What can hang from each mark:
boluf: lidu satad
bopud: bitak bubaroz
buzo: kufep medol
pema: lidu rugi
kava: bubaroz
safu: lidu satad
bubaroz: boluf kava medol safu
medol: buzo
lidu: kava pema
satad: boluf kava safu
zupa: bitak
bitak: bigur bopud

Known rows, with every way that one mark hangs from another:
bitak[bigur bopud[bubaroz[kava medol[buzo]]]]: [ 23  -5   8 -16 -70 -13  50  12   6 -32  29 -26  23 -15 -48  16   7  56
 -19  -3 -11 -56  36  25   3  -9  -3 -24 -20  -2   8 -29 -16  10  58  36
   3   8  26 -30 -54   5  -5  37 -16  33]
lidu[kava[bubaroz[boluf[satad[safu]]]] pema]: [  7  -3  18 -13 -26 -39  16  -2 -23  -9 -17 -16  34  11 -51  22  18  46
  -4  -2   9   0 -22  25  12 -24   4  17 -50 -29  -8  -3 -14  33  34 -37
   9  12  12 -12   4   3 -18 -11 -29  23]
bitak[bigur bopud]: [ 35 -15 -17 -18 -44 -18  10  20  -4 -27  18 -13  32  25 -59  22  14  30
 -10  11 -17 -54  41  29  -8 -13   7 -30 -20   6  11   3 -16 -10  17  21
   9  16  35 -13 -48   3 -12  37  -8  23]
satad[boluf[lidu[pema]] kava[bubaroz]]: [ 41 -26  32 -30  -6  -6  -3  26 -35 -29  -4   3  40  56 -62   9  -8   9
   2 -31   7 -28  32   7  10  -8  13   8 -60 -26  -2  20 -17  33  46 -12
  -1  27  43   3 -44  11 -21   5  -2  23]
buzo[medol]: [ 11 -22 -10 -20 -29  -6 -10  18  -3 -26  21 -17  28  29 -38  24 -10  23
  -9   0 -11 -37   3  24  -3 -17 -20   5 -24 -20   7  19 -24  20  35   6
   5   8  30 -18 -42   8 -13  27  -5  13]
bopud[bubaroz[boluf safu]]: [ -5 -25 -51 -18 -37  -4  28  11 -12 -34   0 -10  -1  15 -26  28   2  57
 -23 -16 -32 -29  37  15  14 -13  -3  -9 -32 -11  18  18 -21  30  52   3
   0  21  32 -15 -46   9  -5  39 -16  14]
safu[lidu satad[kava]]: [ 21 -15  15 -16 -39  -2 -20  23 -19  13  -1  -7  31  38 -39  26 -24  36
 -12  29 -14 -60  -8  17  11 -28  -1   8 -34 -21   4  42 -17  21  26   5
   3   5  34  14 -64  -9 -20   7   0  27]
satad[kava safu]: [ 33 -11  24  -8 -33 -11 -16  22 -14 -18  -4 -12  29  29 -57   9   9  28
  -2  -4   1 -46   7  12  -4 -40   0   7 -44 -25  -5  21 -13  31  20 -11
   6  -6  38 -12 -34  -7  -2   9   4  19]
bopud[bitak bubaroz[boluf[lidu[kava]]]]: [  5   5 -25 -48 -15  10 -10   8 -19 -45  -7 -16   9 -24 -12  43  29  58
 -20 -15  -9 -31  46  29  18 -21 -11 -13 -32   0   6  38 -33  36  34 -13
  -7  23  41 -18 -14  -3 -14  13 -18   0]
medol[buzo[kufep]]: [  0  -1 -11 -23 -38  -4 -10  17  30 -19  10 -12  32  28 -43  -4  17  43
   7 -34 -11 -44  16  16  10  -4  -5 -17 -30 -19   6   9 -19  25  37   7
  -9  -1  30   0 -45   2  30  11  -4  24]
bopud[bitak[bigur] bubaroz[boluf[satad] kava safu]]: [  0  -4 -55  -7 -57   0  58  14  -2 -28  24 -32   8 -26 -33  49  16  72
 -40  33 -29 -39  57  18  35 -46   7 -39 -23 -21  10 -12 -24  27  51  15
  19  36  31 -31 -48   8 -44  56 -14  20]
bubaroz[kava medol safu[satad[boluf]]]: [  5 -11  16 -37 -56 -22  36  22  20 -23  11  -8  23  27 -35  20 -14  63
 -36  20 -22 -52   6   4   4 -43  10  35  -2 -32   1  -6 -34  37  58  31
  11   6  40 -44 -63  21 -35  40 -20  21]
pema[lidu[kava[bubaroz[boluf medol safu]]] rugi]: [  9 -31 -38 -36 -26 -16  38  -8  -4 -19 -13 -12  -8  21 -24  20 -11  94
 -17 -12  -5 -21  27  19   4 -32  -6 -29 -34 -23 -18  31 -50  22  61   1
   0  -3  25 -49 -23  25  23  40 -46  17]
bopud[bitak[bigur] bubaroz[boluf[satad]]]: [ -2   8 -51 -26 -47   2  33   9  -9 -23  34 -26  17 -29 -36  48  28  57
 -28   8  -9 -33  62  28  33 -20   8 -48 -40   1  18   1  -2  17  41   4
  21  36  27  -8 -38  -8 -38  26  -9   9]
bitak[bigur bopud[bubaroz[kava]]]: [ 35 -12 -15 -11 -71 -13  38  25 -13 -27  38 -17  23  -4 -38  20  15  34
 -26   5 -18 -58  49  20   1 -18   2 -21 -20   1  10 -23 -16  12  25  31
   9  23  37 -24 -52   8 -21  38  -6  17]
lidu[kava[bubaroz[boluf[satad]]] pema]: [ -3 -16   6 -18 -18 -34  13  -3 -19 -14   3 -24  29  18 -49  30   3  51
  -4   1  -2  -4 -12  17  12 -13   5   6 -47 -25   3   5 -15  21  37 -27
   0  15  15  -5 -14   6 -11  -1 -31  30]
lidu[kava[bubaroz] pema[rugi]]: [ 21  -8   4 -18 -17 -19  -5  14 -25 -29   0  -3  30  39 -33  15 -16  50
   4 -17   9  -8  -1   9   5 -12   9  -3 -36 -15 -11  11 -20  28  37  -8
 -12  12  18 -13 -17  20  -8  -9 -15  14]
safu[lidu[pema] satad[boluf]]: [ 14 -13  16 -20 -40 -10   5  21 -15   3  19   8  48  47 -40  25 -14  27
  -8   6 -19 -33 -12  21  27 -11  12  26 -24  -3   5  10 -14  34  36   7
   3  22  33  15 -60   8 -41  -1 -10  33]
bopud[bitak bubaroz[boluf[lidu] medol]]: [ -7   5 -37 -63 -25   8  18   4 -14 -38   9 -10  12 -18 -23  43  13  67
 -21 -19 -19 -29  59  29  20 -15  -8 -19 -47  -7  15  23 -22  39  58  -5
   4  30  20 -19 -49   5 -13  22 -25   0]
satad[boluf kava safu[lidu]]: [ 53 -20  35   5 -27   7   0  27 -17  -5  -7  -4  35  45 -61   9 -12  23
   2 -20   6 -48  15  22  19 -39  13  19 -43 -12 -12  22  -7  33  24  -9
  -2  -5  53  -8 -48 -13 -20  13  10  26]
pema[lidu[kava[bubaroz[medol[buzo]]]] rugi]: [ 14  -7  -3 -35 -34  -9  16 -10   7 -22  -9 -17   4  17 -34   1 -10  71
  -3 -34  30 -23   4  19  -1 -20 -13 -25 -43 -23 -25  22 -29  18  61   6
 -15 -16  26 -30 -15  17  36   7 -28  18]
boluf[lidu[pema[rugi]] satad[safu]]: [ 18  19  -6  -3 -12 -33 -19  16 -29 -25 -22   3  54  38 -40  32  34  11
   0  -2  -9  -5  14  21  -8 -43  20  -1 -49 -39 -12  20   2  39  26 -11
 -10  39   5  -8  -9  22 -49 -11 -14  25]
bopud[bitak[bigur] bubaroz[boluf kava safu[satad]]]: [  4  -5 -42 -30 -69   3  45   6   2 -21  28 -14   3 -31 -15  39   5  77
 -47  31 -34 -55  32  17  22 -32   3 -22 -20 -19  15  -1 -35  38  53  23
  21  32  38 -32 -48  16 -38  49 -10   0]
pema[lidu[kava[bubaroz]] rugi]: [ 26 -16 -19 -35 -38  -4   3  -1 -19 -16   3  -5   9  32 -24   7   3  52
  -7 -19  24 -19  21   8   1 -28 -12 -28 -37 -19 -22  24 -29  16  31   1
  -9   2  38 -21 -12  19  18  12 -18  10]
satad[boluf safu[lidu[kava[bubaroz[medol]] pema]]]: [ 39 -18  57 -18 -25 -15  43  15 -25 -11   1   0  30  21 -51  15 -13  56
   5 -22  16 -25 -15  25  32 -18  12  25 -38  -6 -26 -16  -6  43  49 -12
   2   1  22 -18 -16   1 -18 -11 -26  26]
zupa[bitak[bigur bopud[bubaroz[safu[lidu satad]]]]]: [ 40 -17 -52  -1 -71  -5  42  13 -22 -22  10   2  -9  19 -45  48  13  25
 -42  36 -23 -71  24  37  22   8   5 -36 -21   4  -6   3 -16   5  34  39
   3  43  35   5 -55   6 -42  37  -6  22]
bubaroz[boluf[lidu] kava medol safu]: [-10 -17 -12 -36 -31 -29  23   2  -1 -35 -16 -28  31   9 -30  33  -4  67
 -29   5 -52 -41  32  22   3 -49   4  14 -17 -37  14  26 -46  40  65  10
   4  17  17 -43 -49  21 -12  65 -39  20]
boluf[satad[kava[bubaroz] safu[lidu[pema[rugi]]]]]: [ 46  -5  10  19 -24  -2   9  16 -47  -1 -16  -6  34  60 -67  18 -11  30
   7   3  17  -9   1  17  18 -31  21  -7 -78 -39 -18   8   3  42  32 -21
 -10  15   4  -2 -33   0 -34 -19  -2  34]
lidu[kava pema]: [  9  -6  27 -15 -20 -33 -20  14 -13 -24  11  -9  31  13 -38  29   0  42
   4  -3 -19 -25 -15  15   9 -22   5  12  -7  -4  -2   8 -20  16  28  -3
   1   0  26   5 -25  13 -10   0 -20  28]
zupa[bitak]: [  5 -22 -22 -16 -43 -28 -17  -4 -11 -37  11 -14  17  29 -45  28  12  24
 -16 -13  -6 -36  -2  20  21 -11   5   6 -27  -6   9  24 -10  16  25   6
   5  12  35  -1 -39  -1   0  22  -5  16]
bubaroz[boluf[lidu[pema[rugi]] satad] kava safu]: [ -3  -5 -32   9 -13 -35   3   2 -18 -33 -22 -25  49  36 -32  44  10  47
 -20  14 -46  -8  28  14   1 -52  24   3 -28 -47   5  30 -31  47  47   2
  -8  33   4 -30 -42  30 -45  36 -30  41]
bopud[bitak bubaroz[boluf safu]]: [  2 -15 -61 -24 -31  19  25  12  -1 -43   7 -12 -10  -5 -22  37   1  69
 -26  -3 -26 -40  58  17  26 -12  -2 -24 -37  -7  14  15 -27  38  51   5
   3  23  37 -25 -49   1 -13  40  -9   8]
bitak[bigur bopud[bubaroz[safu[lidu[kava] satad]]]]: [ 43 -11 -15  -7 -55   1  47  28 -15  -9   4   6  -1  -4 -34  46   6  48
 -30  44 -20 -65  24  33   9 -13   0 -38  -4   9 -19   3 -33  -3  24  31
  -5  25  37  -2 -35  12 -40  29 -15  21]

Rows:
[ 33 -20  29 -15 -36   2  -8  29 -13   5   2  -3  36  48 -46  15 -19  30
 -15  11   2 -59   9  11  16 -32   9  21 -35 -14   1  33 -19  25  32  10
  -2   5  53   1 -66  -6 -28  13   6  26] | safu[lidu satad[boluf kava]]
[ 20 -18  26 -21 -24 -21   1  13 -24 -25  10  -7  25  22 -45  14 -13  43
   1 -12   4 -18 -12  11  17  -8   4   7 -31 -14  -9   3 -17  23  36  -9
  -1  12  18   3 -17  11   0  -6 -15  22] | lidu[kava[bubaroz] pema]
[ 18 -21  11 -46 -18 -10  24  18 -19 -27 -18  18  33  53 -37  16  -5  15
 -20  -2  -9 -24  13   6   0  -8  12   9 -45 -39  -3  10 -26  40  52   9
  -1  50  38   0 -39  33 -44  12 -14  20] | kava[bubaroz[safu[satad[boluf[lidu[pema]]]]]]
[  1 -16 -42  -8  -2 -24  15   2 -26 -32 -35  -7  34  53 -43  36   2  37
 -13  -4 -24   4  37  18   2 -22  19 -18 -60 -49   0  30 -22  40  50  -4
 -11  50   4 -15 -36  31 -35  22 -27  22] | kava[bubaroz[boluf[lidu[pema[rugi]] satad] safu]]
[ 18  -8  -9   4 -13 -20  -2  22 -16 -11 -18   6  25  37 -17  41 -15  62
 -14  31 -26 -23 -19  21  19 -32  12  -2  -4 -17 -29  30 -30  38  31  17
 -13  10  17  -2 -39  29 -35   3 -16  31] | bubaroz[safu[lidu[kava pema[rugi]] satad]]
[ 12  -5 -22 -33 -61   8  64  24   3 -40  33 -20   3 -33 -28  34  -7  86
 -38  15 -21 -52  56  15  36 -32   9 -34 -12 -14  -4 -22 -22  25  62  38
  22  22  24 -32 -55  16 -30  53 -10  16] | bopud[bitak[bigur] bubaroz[kava medol safu]]
[  6  -3  46 -79 -25 -15  15  13 -16 -22  -7   9  34  22 -29  17   1  42
 -14 -12  25 -36   4  19  -9 -27  -3  26 -38 -28  -8  22 -28  31  48   8
  -2  23  41 -25 -17  16 -28   0 -26   8] | safu[satad[boluf[lidu[kava[bubaroz[medol]]]]]]
[  7 -27  -7 -23 -26 -14  20  15  -7   6 -14 -17  18  26 -48  35 -32  79
 -31  36 -41 -62   0  21  14 -36   7   8 -34 -21   2  43 -31  32  53   9
  14  -2  20 -14 -74  -2 -11  41 -24  31] | bubaroz[boluf medol safu[lidu satad[kava]]]
[ 15  -9 -16  11 -41 -17  10  14 -19 -10 -10  -6  36  49 -19  31 -22  53
 -23  36 -43 -27 -13  15  24 -42  22  16 -10 -31  -7  15 -34  48  45  24
  -6  18  13 -14 -55  32 -39  17 -13  29] | bubaroz[kava safu[lidu[pema[rugi]] satad]]
[ 12 -19  17 -52 -46 -10  31   1  -6 -12  10 -11   3   7 -36  10  -5  63
  -9 -13  14 -38   7  17  11 -18 -22 -21 -36 -15 -15   8 -33   2  42   4
  11  -6  32 -13 -16   9  26  20 -32  13] | pema[lidu[kava[bubaroz[medol]]]]
[-11 -16  10 -38 -28 -19  41  -8  17 -21 -26 -21   9   5 -39  17 -20  89
 -21  -3  -1 -33 -29  23  -6  -7 -11  10 -28 -32  -3  27 -41  33  69   3
   1  -9  24 -38 -24   8  16  19 -39  14] | lidu[kava[bubaroz[boluf medol[buzo] safu[satad]]]]
[ 12   4 -44 -41 -58  15  36  22  -2 -25  24   5  -1 -18 -25  44  14  54
 -40  26 -16 -56  39  14  23 -12   0 -42 -19 -13  -3   6 -19  21  49  33
  16  37  36  -6 -46  12 -49  29   0   2] | bopud[bitak[bigur] bubaroz[safu[satad]]]
[ -5  -7   0 -49 -52  -4  29  17  21 -19  10 -11  22  26 -51 -11  -2  63
   0 -49   5 -38   9  17  14  12  -8 -12 -48 -32   3 -10 -19  31  60   3
   3   4  12  -7 -43   2  37   4 -14  23] | kava[bubaroz[medol[buzo[kufep]]]]
[ -6  -1  17  11 -52 -26  42 -14   3  -8 -15 -42  38  -4 -52  26   7  73
 -10   0 -17 -30 -20  35  26 -52   3  27 -43 -34   3   6 -12  47  57 -10
   5 -13   6 -35 -38 -12  -5  20 -33  37] | bubaroz[boluf[satad[safu[lidu]]] kava medol[buzo]]
[ -5   0 -20 -29 -13 -32  19  -7 -32 -18 -14 -14  45  37 -43  32  -4  50
  -8 -12 -11   6  24  26   6 -19  17  -6 -66 -37  17  19 -11  41  61 -11
   0  36 -13 -15 -36  17 -30   8 -39  24] | kava[bubaroz[boluf[lidu[pema[rugi]] satad] medol]]
[ 15  -7  19 -31 -14 -26   4  19 -23 -34   2  -5  26  28 -34  19 -15  71
   2 -17   9  -4   0  13   7 -15   9   2 -30 -13 -11   2 -20  33  51  -2
  -5   1   5 -23 -25  22  -1  -8 -26  19] | lidu[kava[bubaroz[medol]] pema[rugi]]
[ 22 -24  40 -40   0 -21  34  15 -11 -46 -15   3  25  27 -41  24  -9  47
  -8 -18  -5 -21  15  10  14 -16  17   4 -23 -22 -21   2 -30  29  67   6
  -6  23  28 -18 -28  27 -29  14 -37  25] | satad[boluf[lidu[kava[bubaroz[medol safu]] pema]]]
[ -6  -7  -2  -8   9 -39  -5   4  -9 -30 -33 -18  35  13 -42  54  21  43
 -12  26 -42 -11   8  21   5 -34   9   0 -18 -28  -9  36 -35  22  42 -11
  -5  31  17  -5 -20  22 -36  23 -37  39] | bubaroz[boluf[lidu[kava pema] satad] safu]
[-15 -10 -14 -37 -63 -21  34   3  -9 -22  28 -24  12 -10 -26  22  -3  78
 -25 -13 -26 -31  24  20  18 -29  -7  13 -30 -16  31  -5 -23  43  59   8
  12  -4  20 -34 -49   3   2  37 -32  13] | bopud[bubaroz[boluf kava medol]]
[ 31  -9 -25 -30 -64 -24  34  10 -18 -39  33 -10   0  -1 -49  37  24  40
 -30  -5 -11 -56  40  34  11   9   7 -36 -24  17  11  -8  -6  -5  43  30
  19  26  23 -12 -49  -2 -14  34 -12  22] | zupa[bitak[bigur bopud[bubaroz[medol]]]]
[ 24 -24 -20 -31 -25 -11  34   2  -5 -26  -7  -3  -9  28 -27  14 -12  81
 -18  -7   7 -29  24  12   7 -31  -9 -33 -30 -28 -29  20 -38  12  55  18
  -5   1  27 -37 -20  28  15  35 -32  17] | pema[lidu[kava[bubaroz[medol safu]]] rugi]
[ 19 -24 -29 -11 -37  -2  25  12 -28 -10 -10  11  22  65 -37  23 -36  50
 -16  23 -21 -20  -5  17  24  -2  16  -2 -44 -31 -11  15 -22  41  50  14
  -8  35  12   0 -56  24 -35   3  -8  20] | kava[bubaroz[safu[lidu[pema[rugi]] satad]]]
[  5   7 -37 -46 -49  19  55  31  38 -34  29 -12  -1 -27 -41  19  17  91
 -16 -23 -16 -57  55  19  38   5  -5 -69 -21 -11  -8 -20 -18  24  74  34
   8  18  25  -5 -53   9  -3  26  -9  21] | bopud[bitak[bigur] bubaroz[medol[buzo[kufep]] safu]]
[ 11  -9   1 -23 -41 -20  26 -17 -15   1 -17 -20   7   3 -41  17  32  44
  -8  -3  18 -16   1  27   0 -36 -14 -10 -62 -32 -14  14 -22  14  33 -31
   9  12  37 -25  13   5   3  11 -34  15] | pema[lidu[kava[bubaroz[boluf[satad[safu]]]]]]
[ 10 -11 -27 -33 -53 -17  50  13  -9 -25  32 -16  14  -3 -51  29  11  63
 -24  -3 -32 -48  49  29   0   2   0 -28 -33  17  27  -6 -17   6  47  17
  20  13  24 -20 -54  -4  -9  46 -26  21] | bitak[bigur bopud[bubaroz[boluf medol]]]
[ 40 -16 -38 -10 -62 -19  23  10 -22 -38  29  -7   3  12 -47  35  25  14
 -27  -4  -6 -50  41  30  14  13   4 -34 -27  18   9  -5  -1  -4  25  27
   5  31  40  -2 -43  -4 -10  31   1  17] | zupa[bitak[bigur bopud[bubaroz]]]
[  6 -12 -24 -23 -42  -8  37   1  10 -35  -1 -24   8   7 -52  20   9  57
 -11 -26 -16 -38  30  31  -7  12 -12  -5 -42   6  26   8 -19  25  57  10
  -8  -5  24 -26 -61  -9  19  25 -27  25] | bitak[bopud[bubaroz[boluf medol[buzo]]]]
[ 18 -16   7 -29 -43   7   6  14  -4  -3  14   6  39  49 -33  21  -9  29
 -14   0  -1 -50  -3  22  26 -24   7  25 -26 -10   4  21 -16  24  30  13
  -3  17  47   1 -55  -3 -34   8  -6  20] | safu[lidu satad[boluf]]
[ 21 -25 -33 -19 -29   0  17   4 -12 -26 -14  -5  -5  35 -21   8  -7  54
 -15  -7   8 -31  27  10   2 -31 -11 -39 -31 -27 -32  25 -43  15  39   9
 -15  11  38 -31 -11  27   9  32 -19  14] | pema[lidu[kava[bubaroz[safu]]] rugi]
[ 35 -23 -39  -9 -36   5  39  33  -7 -42  -7  -2  -6  29 -43  26  13  27
 -15  12 -27 -50  48  14  -3   5  -7 -25 -24  -6   6   4 -22  10  30  18
 -12  25  34 -13 -59   5 -12  32  -6  22] | bitak[bopud[bubaroz[safu]]]
[ 12 -25  10   2 -41 -11  42   7  15 -25 -11 -31  21  20 -45  23 -30  77
 -11   6 -36 -50  -2  21  35 -37   4   4 -10 -27 -10   4 -25  35  73  27
  -8  -6  15 -26 -63   3  -1  39 -21  40] | bubaroz[kava medol[buzo] safu[lidu]]
[  4   6 -16 -47 -71  -1  56  21   7 -23  33  -9   2 -35 -20  40  -1  87
 -50  39 -23 -62  37  10  27 -35   2 -23 -12 -26   1 -20 -28  31  65  42
  26  28  22 -33 -56  18 -48  38 -15  12] | bopud[bitak[bigur] bubaroz[kava medol safu[satad]]]
[ 15  -5  30 -29  -2 -31 -31  13 -25 -29  -6  -6  38  15 -32  33  16  29
   2  -7 -19 -23  -4  22   4 -23   1   6 -16 -17 -15  24 -25  20  27  -5
  -4  19  23  11 -18  23 -19   2 -24  26] | boluf[lidu[kava pema]]
[ 13 -10   6   3 -29 -25  -3  10 -15  -3 -14 -30  33  22 -63  25  12  36
 -10   6  -2 -33  11  18  -7 -47  -2   9 -52 -32   8  32  -9  30  24 -23
  10   3  28 -23 -31 -15 -14  19  -7  26] | bubaroz[boluf[satad[kava safu]]]
[ 21  -2  11  -5 -10 -31 -31  18 -15 -30   6 -10  40  25 -28  28  -6  50
   0  -6 -15 -13  -1  14   2 -31  15   3 -10  -5  -8  23 -20  24  27   1
  -8  -2  19  -9 -25  22 -10  -7 -14  26] | lidu[kava pema[rugi]]
[ 44 -23 -48  -1 -60 -15  37  11 -14 -47  13 -10 -15  18 -51  38  30  23
 -31   3 -25 -58  45  28  11   7   6 -47 -18  12  -7  -5 -12  -1  35  36
   2  40  38  -4 -50   4 -17  52  -3  20] | zupa[bitak[bigur bopud[bubaroz[safu]]]]
[-21  -6 -17 -47 -46 -11  30   0  21 -18  11 -19  20  24 -54  -9  -3  75
  -4 -52  -5 -33  16  29   9  17 -11  -6 -54 -26  19   0 -26  38  74  -8
   9  -4  12 -17 -41  -2  47  11 -28  20] | kava[bubaroz[boluf medol[buzo[kufep]]]]
[  7 -17 -16   3  -5 -22  16   9 -15 -24 -20 -18  25  22 -32  43 -27  94
  -9  13 -46 -16   4  31  31 -36  20   0  -9   0 -12  27 -37  40  60   2
  -7  -6   1 -21 -43  23  -5  23 -40  35] | bubaroz[boluf medol safu[lidu[kava pema[rugi]]]]
[ 21 -14  26 -18 -10 -17  -9  21 -38 -14 -15 -10  39  47 -63  24   5  10
  -4   7   7 -21  13  10   5 -13   7 -13 -68 -49  -4  22 -13  23  38 -14
  -3  42  12  16 -35  11 -36   2 -10  31] | boluf[lidu[pema] satad[kava[bubaroz]]]
[ -1 -11  12 -13 -40 -26  49  -6 -32   4  -9 -14  30  23 -63  30 -13  61
  -4   3 -15  -8 -13  38  33 -14   9  11 -75 -26   0  -7   2  41  57 -22
  15  24  -8  -6 -25  -3 -28  -1 -37  29] | kava[bubaroz[boluf[satad[safu[lidu[pema]]]] medol]]
[ 14 -35 -51   7 -18  -6  28   6 -30 -23 -18  -7  19  60 -38  23 -38  62
  -7  -5 -35 -12  15  27  36 -10  20 -10 -54 -21  -2  25 -29  45  59  -7
 -11  27   3  -9 -55  17 -12  23 -22  24] | kava[bubaroz[boluf safu[lidu[pema[rugi]]]]]
